Known rows, with every way that one mark hangs from another
K622[K69 K336[K2]]: -37	-12	1	2	-13	9	-3	-5	26	39	-2	-1	-7	-2	16	12	-25	22	-15	20	-9
K308[K339[K622[K336]]]: -33	-22	4	34	0	44	35	3	-3	33	2	22	28	8	34	-1	-57	-16	-6	-31	26
K622[K69 K336[K2 K588]]: -12	-3	-12	11	-40	5	2	16	27	58	-13	-8	-15	1	0	-2	-14	16	-30	34	11
K339[K308 K622[K69[K660] K336[K2 K588]]]: -30	8	-38	26	-21	4	0	19	20	18	-41	-10	-19	-34	-2	-2	-23	-28	-10	43	43
K588[K336[K622[K69]]]: -2	-19	-16	46	-6	57	-4	13	-14	39	6	29	15	26	37	16	-39	18	-19	8	9
K622[K69[K133 K660] K336[K2 K588]]: -30	30	-25	-28	-11	-34	27	-2	45	3	-10	-7	-40	-23	-15	11	42	51	-22	52	25
K308[K339]: -18	-15	8	15	-3	19	42	-30	-22	55	14	38	34	10	65	-8	-49	14	-25	-44	7
K588[K336[K2]]: -10	-21	-6	24	-20	32	12	-9	-3	59	-3	58	10	27	44	-10	-25	37	-66	-7	5
K2[K336[K588 K622[K69[K133 K660]]]]: -10	33	-51	15	-26	-11	34	17	6	2	-18	6	-3	12	-17	6	20	51	-22	43	14
K133[K69]: -24	3	14	3	0	21	57	-37	15	13	16	63	37	8	59	50	1	27	-37	-39	3
K308[K339[K622[K69[K133 K660] K336]]]: -57	18	-5	2	39	0	29	-16	20	-35	3	2	-11	-32	3	34	-12	-6	18	11	35
K69[K133]: -20	8	2	-15	0	0	58	-29	15	7	12	44	22	7	56	38	3	63	-22	-15	11
K336[K2 K588 K622]: 3	-4	-40	25	-63	27	36	17	-20	78	-21	13	18	43	39	-29	-26	60	-47	-20	8
K308[K339[K622]]: -36	-13	2	39	3	42	35	-15	-26	35	-3	40	42	12	53	4	-71	-7	-22	-52	16
K69[K133 K622 K660]: -22	22	7	-53	14	-33	56	-39	31	-37	19	49	20	0	52	38	57	73	-24	-25	1
K339[K308 K622[K69 K336[K2 K588]]]: -21	1	-28	41	-36	24	-7	34	11	45	-44	-12	-1	-16	7	6	-55	-33	-10	37	39
K69[K133 K622[K336] K660]: -18	9	7	-55	12	-27	52	-22	52	-36	30	31	8	-5	34	34	76	65	-8	-6	12
K588[K336[K2 K622[K69[K133 K660]]]]: -24	12	-37	8	9	9	10	-7	0	0	-7	25	-21	10	14	9	13	62	-31	25	14
K133[K69[K660]]: -35	13	5	-14	15	4	62	-51	20	-16	24	64	18	-10	49	41	31	36	-36	-33	10

Rows
-19	36	-50	-7	-20	-17	33	1	2	8	-23	-4	-19	4	10	5	17	72	-23	24	16 => K336[K2 K588 K622[K69[K133 K660]]]
-7	23	-16	-48	-26	-38	48	1	45	-3	1	13	-12	4	11	-2	77	74	-45	8	19 => K69[K133 K622[K336[K2 K588]] K660]
16	-10	8	-8	-38	9	35	20	30	38	12	20	23	21	29	5	30	29	-28	-8	14 => K69[K622[K336[K588]]]
-34	24	-18	12	14	-3	34	6	18	-15	-6	-8	-18	-28	-13	19	1	-9	4	26	51 => K308[K339[K622[K69[K133 K660] K336[K588]]]]
-15	-17	11	-24	-26	1	18	-2	30	34	10	22	23	24	40	-1	13	46	-36	-25	-12 => K69[K622[K336[K2]]]
-21	6	22	-38	12	-2	51	-29	53	-33	36	50	19	-1	36	44	70	31	-28	-33	8 => K133[K69[K622[K336] K660]]
-22	13	-29	21	-16	15	21	9	0	10	-11	14	22	27	10	24	-18	48	-12	22	-7 => K2[K336[K622[K69[K133]]]]
-31	24	-41	6	-1	-7	29	-5	8	-15	-7	16	5	10	-2	23	13	54	-10	28	-4 => K2[K336[K622[K69[K133 K660]]]]
-46	12	-17	11	2	5	9	4	24	-5	-35	-4	1	-25	18	38	-39	-6	10	34	34 => K339[K308 K622[K69[K133] K336[K2]]]
-46	-5	5	40	11	38	10	-14	-20	20	-7	19	30	-5	36	26	-84	-29	-4	-26	13 => K308[K339[K622[K69]]]
-36	31	-41	7	-7	-15	19	15	32	-8	-42	-13	-27	-39	-6	20	0	-2	-3	55	52 => K339[K308 K622[K69[K133 K660] K336[K2 K588]]]
-4	2	-9	-28	-34	-20	30	7	38	28	1	14	-4	9	14	-23	52	52	-48	-2	8 => K69[K622[K336[K2 K588]] K660]
7	-8	-2	-13	-50	0	25	19	29	53	-3	13	15	26	24	-17	23	41	-52	-7	6 => K69[K622[K336[K2 K588]]]
-20	-11	-19	41	-40	35	29	22	-9	67	-20	6	10	13	12	-37	-52	-7	-41	-19	34 => K308[K339[K622[K336[K2 K588]]]]
-4	4	-38	30	-48	23	8	16	-14	64	-24	-7	8	29	21	-11	-38	37	-32	4	2 => K336[K2 K588 K622[K69]]
-46	19	-16	-1	28	-8	24	-8	35	-48	-16	2	-8	-45	18	57	-2	-9	30	41	45 => K339[K308 K622[K69[K133 K660] K336]]
-31	23	-25	-14	15	-7	36	-25	8	-23	3	11	0	-5	30	38	16	64	8	10	10 => K336[K622[K69[K133 K660]]]
-38	-6	3	-14	14	-4	13	-18	39	-5	18	10	-14	-26	14	27	13	16	6	28	8 => K622[K69[K660] K336]
-40	-14	7	40	11	41	6	5	1	21	2	2	18	-7	20	20	-65	-38	11	-8	19 => K308[K339[K622[K69 K336]]]
0	15	7	-24	-14	-4	58	-6	48	-15	25	39	12	-1	18	30	82	26	-40	-17	23 => K133[K69[K622[K336[K588]] K660]]
-9	30	-40	-3	-10	-8	41	-1	6	-7	-5	2	-11	-2	17	25	23	60	-6	24	27 => K336[K588 K622[K69[K133 K660]]]
-34	17	-19	26	-14	11	20	17	8	25	-27	-15	-11	-7	-8	1	-35	-4	-19	18	39 => K308[K339[K622[K69[K133] K336[K2 K588]]]]
-33	-17	-19	27	-26	31	16	7	8	40	-29	14	22	-3	40	-1	-53	-8	-11	-3	26 => K339[K308 K622[K336[K2]]]
